Known rows, with every step that occurs
pitebi > govad > pedutif > gurab: [ 0.09 -0.04  0.06  0.17  0.17  0.03 -0.03 -0.19  0.03 -0.06 -0.08  0.11
 -0.06  0.09  0.09  0.14  0.00 -0.46  0.07 -0.10 -0.10  0.06 -0.05  0.01
 -0.01]
gurab > govad > kore: [ 0.13  0.17 -0.14 -0.15  0.28  0.15  0.05 -0.11 -0.10 -0.01 -0.13 -0.03
  0.36 -0.15  0.08 -0.12 -0.10  0.10  0.05 -0.02 -0.10 -0.10  0.06  0.26
 -0.01]
gurab > govad > pitebi > pedutif > seme: [-0.17  0.00 -0.08 -0.30  0.08 -0.15  0.04  0.23 -0.49 -0.13 -0.02 -0.14
  0.22  0.08  0.03 -0.01  0.05  0.29 -0.16  0.23 -0.24 -0.38 -0.10  0.02
 -0.02]
subof > pitebi > pedutif > gurab: [-0.18 -0.15  0.08 -0.26 -0.30 -0.24 -0.20  0.11  0.00 -0.11  0.08 -0.15
 -0.18  0.00  0.04 -0.15  0.14 -0.02  0.10 -0.06 -0.03  0.31 -0.08 -0.22
  0.04]
pitebi > pedutif > seme: [-0.09 -0.06  0.03 -0.15 -0.08 -0.17 -0.11  0.35  0.00 -0.16  0.08 -0.10
  0.05  0.08  0.08 -0.01 -0.10  0.25 -0.06  0.12  0.02 -0.29 -0.14 -0.22
 -0.03]
govad > pitebi: [-0.03 -0.04  0.07 -0.14  0.39  0.11  0.07 -0.13  0.15 -0.02 -0.05 -0.11
 -0.15  0.07  0.06 -0.08 -0.10 -0.09  0.03  0.01  0.02 -0.10  0.14  0.04
 -0.03]
kore > govad > pitebi > pedutif: [ 0.22 -0.02  0.18 -0.07 -0.22 -0.01 -0.08  0.04  0.09 -0.13 -0.01  0.11
 -0.33  0.10 -0.24 -0.04  0.00 -0.28 -0.13  0.05 -0.20  0.04 -0.07 -0.27
 -0.04]
devas > tafan > pedutif > govad: [ 0.02  0.05  0.06  0.16 -0.04  0.29  0.16 -0.08  0.31  0.10 -0.06 -0.12
  0.11 -0.11 -0.44  0.14  0.18  0.33 -0.09  0.02  0.13  0.17  0.20 -0.16
  0.00]
kore > pedutif > seme: [ 0.06 -0.12  0.13  0.14 -0.21 -0.17 -0.03  0.21  0.16  0.08  0.08 -0.03
 -0.22  0.06  0.46 -0.05 -0.22  0.29 -0.08 -0.10 -0.02 -0.38 -0.08  0.08
 -0.02]
subof > pitebi > govad: [-0.01 -0.01  0.07  0.00 -0.23 -0.05 -0.10 -0.21 -0.16  0.01  0.10 -0.18
 -0.37 -0.02  0.04 -0.21  0.03 -0.05  0.03 -0.03 -0.23 -0.05 -0.05 -0.08
 -0.01]
devas > tafan > pedutif: [ 0.22  0.12  0.15  0.07 -0.03  0.39  0.09 -0.16  0.34  0.13 -0.02 -0.05
  0.17 -0.15 -0.27 -0.01  0.09 -0.04 -0.02 -0.05  0.11 -0.04  0.20 -0.22
 -0.01]
pedutif > seme: [-0.16 -0.07  0.08  0.04  0.28 -0.11  0.02  0.12  0.17 -0.08  0.07 -0.19
 -0.08  0.05  0.22 -0.01 -0.21  0.27  0.02 -0.02  0.09 -0.39  0.00  0.02
 -0.03]
tafan > pedutif > gurab > govad > seme: [-0.17  0.14 -0.06 -0.02  0.13  0.02  0.06 -0.23 -0.49  0.10  0.07  0.06
  0.50 -0.14 -0.04  0.00  0.15  0.09  0.03 -0.16 -0.08  0.05 -0.06  0.17
  0.05]
devas > tafan > pedutif > kore > govad > pitebi: [ 0.19  0.01  0.06  0.25 -0.16  0.15  0.16 -0.13  0.51  0.09 -0.16  0.07
 -0.31  0.01 -0.47  0.21  0.32 -0.52 -0.03  0.23  0.16 -0.04  0.09 -0.20
  0.02]
gurab > govad > pitebi > pedutif: [-0.02  0.07 -0.08 -0.39  0.05  0.05  0.00  0.07 -0.54 -0.08 -0.02 -0.04
  0.25  0.06 -0.06 -0.13 -0.03  0.07 -0.15  0.14 -0.19 -0.01 -0.01 -0.02
 -0.03]
pitebi > govad > seme: [-0.05  0.12  0.07  0.08  0.08  0.08 -0.04 -0.20 -0.45 -0.01  0.16  0.15
 -0.05  0.01  0.05 -0.06 -0.05 -0.23  0.04 -0.02 -0.26 -0.14 -0.06 -0.02
 -0.02]
gurab > govad: [-0.03  0.11 -0.12 -0.07  0.29  0.10  0.00 -0.04 -0.37  0.03  0.07 -0.07
  0.23 -0.03  0.13 -0.15 -0.29  0.24 -0.08 -0.06  0.01 -0.05  0.08  0.19
 -0.04]
kore > pedutif > gurab: [ 0.06 -0.12  0.15  0.19 -0.21 -0.17 -0.10  0.05  0.15  0.14  0.05  0.08
 -0.19  0.07  0.46 -0.03 -0.25 -0.10 -0.01 -0.22  0.10  0.19 -0.03  0.08
  0.01]
pitebi > pedutif: [ 0.08  0.02  0.03 -0.22 -0.11  0.02 -0.15  0.19 -0.06 -0.09  0.09 -0.03
  0.10  0.05  0.00 -0.13 -0.15  0.01 -0.04  0.02  0.07  0.08 -0.05 -0.24
 -0.05]
devas > tafan > pedutif > govad > seme: [-0.10  0.09  0.11  0.06  0.01  0.32  0.19 -0.15  0.04  0.08  0.00  0.06
  0.18 -0.19 -0.49  0.15  0.37  0.30 -0.01  0.04 -0.08  0.11  0.18 -0.16
  0.04]
govad > seme: [-0.12  0.05  0.06 -0.09  0.29  0.13  0.01 -0.10 -0.12 -0.03  0.13  0.10
  0.02 -0.04  0.07 -0.09 -0.08  0.00  0.11 -0.11 -0.10 -0.08  0.07  0.02
 -0.01]
gurab > govad > kore > pedutif: [ 0.39  0.12 -0.03 -0.03 -0.23  0.09  0.01 -0.04 -0.09  0.15 -0.12  0.14
  0.26 -0.14  0.31 -0.16 -0.10  0.11 -0.04 -0.09 -0.24 -0.09 -0.01  0.33
  0.00]
tafan > pedutif > kore: [-0.04 -0.01 -0.16  0.04  0.02 -0.04  0.02  0.05  0.27  0.09  0.01 -0.14
  0.13  0.05 -0.07  0.02  0.01 -0.05  0.09  0.10  0.50 -0.04 -0.11  0.00
 -0.01]
kore > pedutif: [ 0.24 -0.04  0.12  0.06 -0.26  0.02 -0.07  0.06  0.13  0.15  0.08  0.08
 -0.17  0.01  0.35 -0.16 -0.29  0.07 -0.07 -0.16 -0.02 -0.02  0.03  0.06
 -0.03]
tafan > pedutif > kore > govad: [ 0.13  0.01 -0.05  0.30 -0.23 -0.06 -0.02  0.02  0.40  0.08  0.03  0.00
 -0.17  0.04 -0.24  0.08 -0.02 -0.21  0.00  0.04  0.36  0.00 -0.16 -0.09
 -0.01]
pedutif > kore: [-0.19 -0.08 -0.18  0.03  0.24 -0.09 -0.03  0.16  0.15 -0.02  0.04 -0.08
 -0.11  0.15  0.15 -0.01 -0.19 -0.12  0.11  0.14  0.48  0.02 -0.01  0.05
 -0.02]
devas > tafan: [ 0.09  0.05  0.09  0.03  0.20  0.29  0.04 -0.05  0.22  0.02  0.00  0.01
 -0.07 -0.04 -0.05  0.00 -0.10 -0.11  0.01  0.02  0.05  0.02  0.30 -0.12
 -0.03]

Rows
[-0.08  0.02  0.00  0.08 -0.16 -0.13 -0.03 -0.05 -0.60  0.15  0.11  0.26
  0.16 -0.04  0.42 -0.04 -0.08  0.03 -0.04 -0.18 -0.27  0.10 -0.05  0.33
  0.05] -> kore > pedutif > gurab > govad > seme
[ 0.01 -0.18  0.12  0.03 -0.11 -0.07  0.09  0.00  0.12  0.12 -0.06 -0.04
 -0.32  0.13  0.13  0.02 -0.02  0.33 -0.13  0.00 -0.08  0.12  0.06  0.14
  0.00] -> kore > pedutif > govad > pitebi
[-0.22 -0.12  0.03 -0.02  0.40  0.01  0.14 -0.06  0.13 -0.06 -0.08 -0.20
 -0.20  0.12 -0.11  0.04  0.00  0.29 -0.03  0.07  0.08  0.11  0.14  0.10
 -0.01] -> pedutif > govad > pitebi
[-0.12 -0.10  0.08 -0.27  0.04 -0.15  0.00  0.23  0.01 -0.17 -0.02 -0.14
 -0.06  0.13  0.02  0.03  0.07  0.11 -0.06  0.21 -0.09 -0.37 -0.11 -0.18
 -0.02] -> govad > pitebi > pedutif > seme
[-0.14  0.15 -0.09 -0.13  0.31  0.12  0.04 -0.11 -0.62  0.01  0.12  0.10
  0.31 -0.10  0.09 -0.12 -0.10  0.19  0.00 -0.08 -0.24 -0.10  0.06  0.22
 -0.01] -> gurab > govad > seme
[ 0.08 -0.03 -0.19  0.12  0.12  0.00 -0.02  0.00  0.02 -0.06 -0.08  0.12
 -0.08  0.17  0.02  0.13  0.01 -0.45  0.10  0.17  0.13 -0.10 -0.10  0.04
 -0.03] -> pitebi > govad > pedutif > kore
[-0.16  0.03 -0.12 -0.17 -0.04 -0.15 -0.14  0.17 -0.54 -0.08  0.07  0.00
  0.31  0.05  0.12 -0.04 -0.13  0.06 -0.09  0.04  0.02  0.25 -0.10 -0.02
 -0.01] -> pitebi > pedutif > gurab > govad
[-0.03 -0.02 -0.03 -0.02  0.26  0.05  0.09 -0.03  0.37 -0.08 -0.16 -0.12
  0.05 -0.06 -0.08  0.05  0.04  0.30  0.11  0.03  0.10  0.14  0.07  0.13
  0.01] -> pedutif > govad > kore
[ 0.05  0.05  0.15  0.15  0.02  0.19  0.07 -0.16  0.37  0.11 -0.04 -0.05
  0.13 -0.10 -0.18  0.11  0.14 -0.21  0.04 -0.06  0.21  0.17  0.16 -0.19
  0.03] -> devas > tafan > pedutif > gurab
[ 0.07  0.05  0.15  0.12 -0.02  0.18  0.14  0.00  0.38  0.06 -0.03 -0.14
  0.11 -0.14 -0.19  0.12  0.14  0.18 -0.04  0.05  0.06 -0.40  0.10 -0.20
  0.00] -> devas > tafan > pedutif > seme
[-0.19 -0.16  0.04 -0.31 -0.37 -0.16 -0.12  0.20 -0.05 -0.11  0.06 -0.25
 -0.20  0.00 -0.22 -0.14  0.18  0.53 -0.03  0.05 -0.09  0.31 -0.04 -0.21
  0.01] -> subof > pitebi > pedutif > govad
[ 0.20 -0.08  0.15  0.27  0.12  0.03 -0.02 -0.14  0.48 -0.09 -0.09  0.20
 -0.25  0.02 -0.05  0.15 -0.04 -0.39  0.04 -0.27 -0.08  0.16  0.05 -0.04
  0.01] -> kore > govad > pedutif > gurab
[-0.03  0.02  0.11  0.10  0.12 -0.01  0.00 -0.13  0.28  0.08  0.02 -0.14
  0.17 -0.02  0.00 -0.01 -0.02 -0.06  0.06 -0.16  0.29  0.12 -0.07 -0.03
  0.02] -> tafan > pedutif > gurab
[-0.31 -0.10  0.04 -0.38 -0.35 -0.13 -0.08  0.12 -0.31 -0.14  0.13 -0.09
 -0.13 -0.06 -0.28 -0.12  0.40  0.48  0.06  0.02 -0.32  0.26 -0.04 -0.19
  0.05] -> subof > pitebi > pedutif > govad > seme
[-0.25 -0.01 -0.07 -0.07  0.46 -0.07  0.09 -0.15 -0.32 -0.01 -0.07 -0.09
  0.06  0.06  0.16  0.01 -0.08 -0.06 -0.02 -0.01 -0.03  0.09  0.07  0.27
  0.01] -> pedutif > gurab > govad > pitebi
[-0.06  0.06 -0.08 -0.16  0.42  0.10  0.11 -0.16 -0.34  0.02 -0.05 -0.11
  0.13  0.02  0.06 -0.12 -0.13  0.10 -0.07  0.03 -0.13 -0.10  0.14  0.25
 -0.03] -> gurab > govad > pitebi
[ 0.05 -0.01 -0.02 -0.24 -0.10 -0.02 -0.03  0.20  0.18 -0.16 -0.12 -0.05
  0.17 -0.03 -0.22  0.03  0.15  0.27  0.04  0.14  0.01  0.22 -0.07 -0.11
  0.00] -> pitebi > pedutif > govad > kore
[ 0.22  0.06  0.02  0.35 -0.30  0.14  0.05 -0.02  0.50  0.10 -0.04  0.12
 -0.19 -0.04 -0.40  0.19  0.14 -0.37 -0.03  0.14  0.27  0.03  0.05 -0.23
  0.01] -> devas > tafan > pedutif > kore > govad
[-0.22  0.04 -0.11  0.08  0.33 -0.09 -0.01 -0.05 -0.34  0.01  0.04 -0.05
  0.20  0.03  0.24 -0.03 -0.23  0.07 -0.02 -0.09  0.09  0.17  0.05  0.21
  0.00] -> pedutif > gurab > govad
[ 0.21  0.10  0.07  0.06 -0.03  0.34  0.21 -0.17  0.58  0.06 -0.24 -0.08
  0.26 -0.25 -0.49  0.15  0.38  0.20  0.07  0.07  0.07  0.10  0.18 -0.08
  0.04] -> devas > tafan > pedutif > govad > kore
[-0.01  0.00 -0.35 -0.09  0.33  0.06  0.06  0.08 -0.14 -0.04 -0.11  0.06
  0.25  0.07  0.06  0.06 -0.01 -0.04  0.05  0.10  0.16 -0.06  0.03  0.30
 -0.02] -> gurab > govad > pedutif > kore
[ 0.24 -0.08  0.14  0.23  0.07  0.01  0.04  0.03  0.47 -0.14 -0.07  0.10
 -0.29  0.02 -0.06  0.15 -0.02  0.02 -0.04 -0.15 -0.22 -0.41 -0.02 -0.05
 -0.03] -> kore > govad > pedutif > seme
[ 0.05  0.05 -0.06  0.22 -0.21 -0.04  0.01 -0.07  0.13  0.06  0.08  0.18
 -0.11 -0.01 -0.27  0.09  0.18 -0.26  0.07  0.02  0.12 -0.08 -0.18 -0.08
  0.03] -> tafan > pedutif > kore > govad > seme
[-0.01 -0.06 -0.10  0.27 -0.03 -0.16 -0.07  0.13  0.28 -0.03  0.05  0.08
 -0.42  0.13  0.00  0.07 -0.21 -0.28  0.01  0.07  0.31  0.05 -0.06 -0.05
 -0.02] -> pedutif > kore > govad
[ 0.34  0.01  0.12  0.23 -0.42 -0.18 -0.03  0.03  0.12  0.07 -0.08  0.09
 -0.16 -0.03  0.36  0.05 -0.01 -0.07 -0.02  0.03 -0.30 -0.52 -0.23  0.09
  0.00] -> pitebi > govad > kore > pedutif > seme
[-0.27  0.09 -0.11 -0.25  0.00 -0.12 -0.10  0.10 -0.79 -0.10  0.13  0.18
  0.41 -0.04  0.05 -0.02  0.05 -0.01 -0.01  0.02 -0.20  0.20 -0.11  0.01
  0.03] -> pitebi > pedutif > gurab > govad > seme
[-0.01 -0.13 -0.06 -0.07 -0.63 -0.31 -0.23  0.26  0.13 -0.11  0.08 -0.02
 -0.51  0.07 -0.18 -0.09  0.16 -0.19  0.02  0.14  0.04  0.17 -0.18 -0.29
  0.02] -> subof > pitebi > pedutif > kore > govad
[ 0.04 -0.02 -0.03  0.14 -0.19 -0.16 -0.06  0.04 -0.36  0.17  0.05  0.11
  0.08  0.01  0.47 -0.07 -0.27  0.09 -0.11 -0.17 -0.04  0.16 -0.05  0.29
  0.01] -> kore > pedutif > gurab > govad
[-0.34  0.08 -0.10 -0.02  0.36 -0.06  0.02 -0.11 -0.59 -0.01  0.10  0.12
  0.27 -0.04  0.19  0.01 -0.07  0.02  0.05 -0.10 -0.14  0.12  0.02  0.26
  0.04] -> pedutif > gurab > govad > seme
[-0.10  0.20  0.01  0.05  0.08  0.22  0.14 -0.25 -0.38  0.12  0.01  0.15
  0.46 -0.22 -0.21  0.14  0.30 -0.07  0.01 -0.05 -0.17  0.08  0.13  0.03
  0.07] -> devas > tafan > pedutif > gurab > govad > seme
[ 0.08 -0.05 -0.12  0.08 -0.40 -0.22 -0.20  0.34  0.09 -0.13  0.09  0.15
 -0.29  0.17 -0.13  0.05 -0.11 -0.30 -0.04  0.19  0.24  0.13 -0.19 -0.26
 -0.03] -> pitebi > pedutif > kore > govad
[ 0.25 -0.05  0.15  0.09 -0.18 -0.11 -0.04 -0.03  0.44  0.11 -0.13  0.13
 -0.05 -0.04  0.41  0.00 -0.06 -0.24  0.14 -0.18  0.03  0.12 -0.04  0.15
  0.04] -> govad > kore > pedutif > gurab
[ 0.01 -0.13 -0.15 -0.05 -0.16 -0.07 -0.05 -0.10  0.06 -0.06 -0.07 -0.05
 -0.35  0.08 -0.04  0.01  0.29 -0.33  0.17  0.13 -0.08 -0.08 -0.10  0.01
  0.02] -> subof > pitebi > govad > pedutif > kore
